Each row was made from one path, in order. Every step used is in the known rows, and no mark comes twice. Write each row's path.
In the rows, zero is written as 128.
Known rows:
K > A > Q > C: [109 115  85 120 142 126 144 141 147 107  61 159 158 133 130 162 146 138
 146 158 181 177 135  64 126 129 199 126 146  93 151 114 143 129 138 129
 155  69]
Q > C > B > W > G: [129  37  96 137  99 158 168 161 140 145 104 119 160 226 163 115 147 136
 103 142 116 160 156 122 136 153 112 119 122 118 106 110 132 136 139 128
 102 111]
Y > W: [126 131 132 124 149 126  53 118  92 146 114 135 109 136 137 125 112 133
 141 136 122 143 124 131 116 123 107 127  91 117 134 140 150 156 122 129
 129 161]
K > H > G: [119 146 154 133 100 138 119 130 109 140 117 125  85 171  97 133 137 161
 151 124 121 152 155 132 153 147 178 150 109  99 152 133 138 130 141 124
  84 138]
C > Q > A > K: [185 146  88 126 112 130 157 119 134 129 129 119 112 198 128 161 134 135
 131 118 113 172 134 121  90  93 108  56 115  97 168 144 112 103 118 188
 151  88]
T > C > Q > A: [133 177  87 129 114 159 177 127 144 124 141 104 119 183  95 112 136 118
 145 105 115 158 127 114  94 123  96  94 116 119 169 123 161 104 127 158
 159  91]
T > D: [104 106 109 131 134 139 120  94 116 157 115 139 129 101 167 103  99 136
 146 133 130 149 136 117 137 166 108 123 137 123 124 144 138 120 134 140
 124 100]
Q > A > K: [146 138  96 118 109 101 170 114 134 155 126 107 110 207 116 179 119 130
 123 120 135 172 159 129 125 114 111  79 144  84 134 148  86 109 125 174
 144  97]
Q > C > B > W: [109  54 117 151  97 139 179 146 142 138 118 134 174 198 185 115 150 158
 117 132 101 167 165 126 127 161 116 128 115 112 140  98 143 108 139 122
 108 105]
Q > C > T > D: [ 83 104  98 133 105 152 115 122 108 139  72 152 169 121 153 103 108 141
 156 156  94 164 126 122 149 168 114 116 165 147 137 118 165 125 131 162
  92  66]
C > B: [116  89 120 141 112 129 147 124 157 124 128 129 138 167 169 127 136 145
 111 127 123 140 141 131 129 137 136 107 122 120 135 141 124 117 119 120
 143 136]
W > G: [152 104 104 112 141 150 116 148 134 135 114 101 111 161 105 124 136  98
 115 146 155 124 120 121 143 109 117 117 137 142  78 139 118 162 128 133
 125 135]
Q > A: [145 142 110 123 112 105 161 123 127 150 126 113 115 195 109 160 133 114
 131 120 140 159 136 124 130 130 104 119 127 117 136 146 114 127 128 133
 141 115]
D > T > C > B > W: [102 136  93 129  87 149 182 126 173 119 138 102 166 155 162 116 157 166
 135 111 123 174 170 148  89 107 100 108 148 123 133 112 145  86 126 117
 133 134]
A > Q: [142 118 124 121 140 116 139 121 155  98 115 144 126 103 125 138 141 144
 128 146 144 130 123 104 121  89 166 154 126 106 131 125 123 130 116 128
 144 122]
L > H > K > A > Q: [171 148  90 103 144 122 185 152 140 133  70 154 100 123 118 151 185 151
 109 169 197 197 140 108 148 139 169 112 116  79 161 161 146 179 107  98
 156  86]
L > H > K > A > V: [171 138  93 109 132 143 161 161 107 140  81 134  97 144 123 149 173 141
 114 163 194 214 146  94 140 160 138  83 127 102 139 168 138 152  96 117
 172  90]
H > K > A > Q: [163 127 111  90 156 140 150 145 135 118 106 158 118 103 132 154 155 133
 118 160 184 184 141 101 112 126 166 108 147  96 159 145 139 163 105 114
 155  76]
W > Y: [159  99  97 121 118 124 123 177 135 140 143 149 122 132  91 129 130  93
 148 117 147  98 142 116 125 144 120 135 138 112 123 108 147 138 122 117
 153 106]
B > C > Q > A > V: [188 160  92 144 118 161 180 120 101 115 127 106 101 198 138 155 193 162
 144 155 150 168 133  63  82 108  92  88 137 142 137 140 127 104 102 170
 203  89]
G > W > B > C > Q > A > V: [178 137 118 165 111 197 194 125  87 103 198 105  79 203 130 129 168 157
  87 198 143 192  89  68  72 102  83 102 131 147 123 158 132 151  72 153
 215 115]
G > W: [139 134 145 148 127 130 140 122 109 110 158 120 112 113 125 126 122 143
 108 150 119 128 108 127 111 114 109 156 128 129  94 144 135 149 126 102
 142 157]
B > C: [140 147 120 135 130 137 181 123 102 125 122 118 121 137 138 133 175 165
 129 154 145 110 143 102 117 133 114 129 153 140 120 129 131 138 125 136
 147 113]
C > B > W > Y: [158  47  98 141  88 136 178 170 171 153 154 143 136 182 176 117 148 131
 125 109 133 135 166 139 121 151 111 115  98 113 130 103 131 125 120 103
 157 135]
H > Z: [139 141 157 107 131 149  98 143 115 115 161 127 119 104 138 147 136 125
 126 140 144 157 130 129 115 160 127 144 128 105 159 124 135 120 135 130
  87 124]
L > H > K: [177 143 119 117 130 127 172 142 111 143 108 140  98 137  99 119 171 142
 103 150 141 166 149 146 153 156 108 124 112  96 151 161 145 169 109 109
 121 111]
Q > C > B > W > Y: [134  30  98 148  84 134 176 177 146 144 130 152 171 208 156 114 144 137
 132 117 109 148 166 125 129 172 112 139 122 103 133  90 155 111 142 121
 129  87]
C > T > D: [108 124  94 123 113 163 110 113 133 144  95 144 131  86 175 103 101 136
 148 151 114 155 112 141 146 150 118  92 146 164 130 142 147 135 112 147
 120 103]
H > G > W > Y: [162 128 140 138  98 147 105 168  85 106 141 124  95  82  85 128 125 111
 151 139 138 116 110 120 121 142  95 178 137 101 112 141 147 141 136  91
 131 131]
K > H > L: [155 136 114 141  83 132 128 128 140 163 119 148 115 205 118 136 129 142
 133 102 118 131 150 113 173 145 167 134 111 108 135 165 146 122 118 124
 105 130]
D > T > C > B: [ 91 159  93 122  95 135 152 117 161  97 128 108 168 145 134 127 143 153
 137 117 123 156 156 136  89 108 116 104 172 120 142 129 153  85 125 125
 133 124]
W > B: [117 111 138 135 128 160 135 136 124 135 177 136 117 151 118 109 128 116
  95 155 129 159 109 118 120 136 147 107 125 133 157 133 128 150  95 143
 134 122]
D > T > C > Q > A > K > H: [136 204  73 120  91 136 179 109 151 120 135 103 121 231  91 148 149 171
 156 107 118 199 176 127  72  77 134  70 157  92 174 126 148  86 131 178
 129  94]
Y > W > B > C > T: [115 142 126 129 133 182  99 130  70 143 129 142  98 162 142 106 156 148
 116 194 126 164 104 118 109 118 115  87 113 151 155 147 155 197  77 156
 147 149]
K > A > Q > C > T: [107 132  68 113 126 146 140 156 152  96  38 160 162 113 133 159 144 137
 151 168 171 181 122  87 134 119 201 113 152 124 157 112 151 142 125 135
 151  70]
H > K: [163 122 148 102 136 135 143 139 107 138 155 140 119 130 122 123 144 127
 102 137 126 155 139 140 122 140 106 122 141 116 145 141 142 154 109 126
 104  99]
Q > C > T: [104 115 108 127 105 143 128 149 112 110  81 149 164 142 125 125 129 131
 140 151  97 146 119 132 141 135 124 120 153 145 146 106 158 135 124 152
  93  86]
H > K > A > Q > C > T: [148 123  97  89 133 157 146 161 130 103  71 169 150 112 128 151 155 138
 123 175 162 200 131 103 127 132 170  98 169 111 167 129 158 164 107 127
 126  46]

Write each row's path:
[139 210  76 119 102 149 155 117 139  94 126 110 150 165 102 138 145 129
 164 103 127 183 135 127  70  81  95  97 153 127 164 119 171  86 129 141
 146 100] : D > T > C > Q > A
[168 153 111 146 123 187 201 127 110 131 167 131  99 217 122 124 181 139
 107 172 135 172 110  88  85 116 114  86 118 141 174 135 134 152  84 167
 170  90] : W > B > C > Q > A
[159  79 102 122 126 161 157 160 139 159 125 103 108 166 148 115 146 112
 114 132 142 145 145 143 132 115 102 121 114 149  72 113 114 160 123 120
 123 151] : B > W > G
[152 145 137 168 129 200 180 133  97 100 192 135  93 140 130 102 165 159
  84 194 120 153  87 100  77 109 104 121 118 148 132 149 149 179  94 135
 177 129] : G > W > B > C > Q
[119  96 117 128 133 113 146 125 142 100  99 153 160 125 106 134 145 148
 135 153 131 142 125  88 128 117 154 163 147  88 141 110 150 122 134 139
 111  79] : A > Q > C
[134  34  95 125 116 141 184 151 175 118  98 130 158 184 150 127 166 151
 111 161 133 163 150  99 134 114 151 147 121 101 109 110 131 139 121 124
 121 112] : A > Q > C > B > W > G
[120 114  77 124  78 145 180 162 170 119 141 122 163 159 148 117 156 137
 148 103 136 156 173 139  84 115  95 109 154 113 130  98 165  92 127 110
 150 117] : D > T > C > B > W > Y
[109  73 121 132 120 118 161 123 166  93  95 153 167 154 138 136 148 165
 121 156 125 149 132  91 131 122 166 147 136  84 152 120 140 112 123 129
 128  92] : A > Q > C > B
[146 154 133 138  85 110 173 114 105 146 140  97  64 219  87 178 117 173
 122 131 122 184 159 125 122 126 132 116 130  62 129 166  98 132 139 152
 118 126] : Q > A > K > H > G > W
[111 127 120 156 115 195 171 115  98 127 162 134  99 110 162  94 134 164
  97 209 131 161  94 111 108 146 101 117 146 165 112 167 148 183  88 140
 159 116] : G > W > B > C > T > D
[172  72 104 131 102 141 158 177 143 159 154 141 129 138 138 113 139 107
 141 103 132 130 159 136 118 143 103 144 105 124 116  87 141 140 130 107
 148 128] : B > W > Y
[153 162 162 160 114 214 151 137  72  86 166 115  81 111 114 108 170 162
 113 190 121 157  80  98  83 128 105 138 117 130 151 154 145 159  99 131
 142 119] : H > G > W > B > C > Q
[156 135 111  98 146 143 146 153 110 139 114 141 120 122 130 147 135 119
 115 142 176 184 141 119 120 150 137  91 154 112 160 146 136 158 121 116
 144  84] : H > K > A
[125  58  57 122 126 152 177 169 173 124  61 137 149 187 168 159 161 143
 120 162 191 195 150  78 128 122 184 110 125 104 121 115 129 151 127 114
 159  92] : K > A > Q > C > B > W > G
[149 142 128 146 153 196  96 127  63 136 158 142  94 164 143  94 163 151
 117 182 115 167 104 103  76 114 106  90  90 136 174 135 161 179  92 165
 163 140] : Y > W > B > C > Q
[168 145  99 144 119 179 214 126 119 137 175 121  93 225 125 141 174 151
  94 174 140 181 125  97  82 112 115  49 133 106 178 139 112 139  87 202
 172  76] : W > B > C > Q > A > K
[152 111 112 111 161 137  42 137  93 157 104 111  98 164 117 121 120 110
 133 154 139 139 117 124 126 110 104 119 104 127  93 154 141 183 129 135
 129 172] : Y > W > G
[136 163 125 136 104 142 137 143 106 127  68 119  92 110 101 126 169 146
 142 146 144 152 129 134 167 154 132 140  93  93 152 152 139 141 131 106
 100 125] : L > H > G
[122 130 136 144 127 177 183 128 102 133 176 128 108 163 123 113 168 149
  93 178 142 140 123  99 115 138 132 114 139 139 148 134 125 165  91 149
 147 109] : W > B > C
[143  42  99 133 111 154 167 155 167 152 132 109 129 200 187 118 153 136
  96 132 143 155 153 141 131 126 112  98 101 135  91 132 111 145 116 112
 136 160] : C > B > W > G
[180 170  92 140 109 143 216 112 118 143 138 117  88 252 119 160 182 196
 131 141 123 169 171  93  99 115 128  67 133  96 162 136 118 124 119 189
 159  90] : B > C > Q > A > K > H
[154 103  85 115 129 126 198 152 143 125  63 165 136 170 130 142 191 165
  99 175 181 209 152 100 149 167 163 105 117  64 177 156 160 164 113 105
 146  60] : L > H > K > A > Q > C > B
[ 99 187  98 114 109 136 138 117 138  98 128 105 157 113 104 125 138 137
 148 115 130 156 150 129  91  98 106 115 176 127 131 114 156  95 131 132
 124 114] : D > T > C
[143  31  90 138 103 129 190 166 177 114 119 164 171 171 138 125 159 148
 134 138 133 152 155 100 119 131 146 166 122  82 138  91 152 108 123 113
 140  85] : A > Q > C > B > W > Y
[170 147 110 138 136 171 134 112  78 150 158 123  79 220 129 139 152 159
 107 174 125 199 126  99  66 114  98  52 100  99 179 159 135 162  90 200
 180 119] : Y > W > B > C > Q > A > K
[115 141  95 130 118 168 160 109 112 139  98 133 123 106 178 115 153 172
 149 173 134 137 137 108 133 149 102 104 168 165 118 144 139 142 109 153
 142  95] : B > C > T > D
[141 113 113  98 149 138 158 145 123 117  82 167 144 122 119 155 152 139
 122 164 169 196 148  87 118 143 164 126 162  84 160 125 156 154 123 124
 128  45] : H > K > A > Q > C
[168 161 111 143 138 172 173 125 104 107 127 127 118 134 146 121 187 166
 137 154 125 122 130  89  90 116 104 100 125 145 151 118 148 131 114 150
 160 102] : B > C > Q
[143 168 147 164 100 178 187 142  76 112 123 111  64 122  94 119 198 171
  97 200 150 163 109 109 141 152 115 148 100 106 137 174 136 181 109 102
 127 130] : L > H > G > W > B > C
[159 124  96 133  87 124 138 120 150 156 127 136 110 208 115 152 118 157
 120 105 114 137 165 117 160 134 164  89 137  73 136 171 113 109 119 173
 104 113] : A > K > H > L
[ 89  96 105 132  94 159 208 142 185 144 156  98 141 169 168  92 135 154
 116 109 115 148 164 139 117 140 112 111 108 119 141 115 142  99 127 126
 142 128] : T > C > B > W
[101  76  85 122 102 178 204 155 186 151 145  82 127 196 145  91 146 131
 107 121 131 144 165 129 123 136 107 102 120 129 106 123 133 125 126 129
 142 136] : T > C > B > W > G
[134 160 108 130 115 164 168 131 115 116  96 127 120 126 146 133 176 165
 138 166 134 122 128 119 130 115 120 109 159 168 121 124 131 149 106 146
 141 116] : B > C > T
[101 125 105 137 115 197 169 117 109 144 142 145 117 131 167  94 152 148
 110 197 134 164 111 107 128 156 126  86 157 165 147 146 136 175  80 166
 139  90] : W > B > C > T > D
[160 181  65 134  79 153 191 123 165 146 135 105 104 249  90 132 128 137
 136  85 103 163 158 103 123 129 126  68 117  79 175 161 159  83 120 192
 141  72] : T > C > Q > A > K > H > L
[143 201  69 113  98 137 167 116 147 104 124  99 143 174 105 147 144 145
 153 111 123 191 152 127  60  70  90  67 173 101 165 130 144  74 126 180
 147  83] : D > T > C > Q > A > K
[134 182 104 109 108 163 174 131 145 140 179 104  87 224  88 136 135 156
 138 111 110 192 170 121  93 144 133  76 117  64 194 131 149  98 135 192
 116  82] : T > C > Q > A > K > H > Z
[146  67 102 109 128 146 199 155 152 128  99 162 155 167 176 146 169 156
 103 159 168 218 167 105 115 145 154 108 134  83 165 120 144 144 114 112
 137  67] : H > K > A > Q > C > B > W
[158 126  89 111 140 127 182 161 128 129  56 162 125 133  99 146 187 151
 117 175 179 203 143  98 150 161 162 118 126  73 166 148 161 172 117 108
 136  58] : L > H > K > A > Q > C
[132 176  89 127 101 146 194 122 159 145 151 102  99 247  86 122 125 161
 144 103 101 176 163 112 100 121 132  63 118  83 177 136 149  98 132 191
 148  87] : T > C > Q > A > K > H
[103  94  80 125 129 129 164 143 173 102  63 157 166 156 156 164 154 155
 136 158 177 184 143  69 127 135 200 111 139  85 159 123 140 126 131 120
 168  76] : K > A > Q > C > B
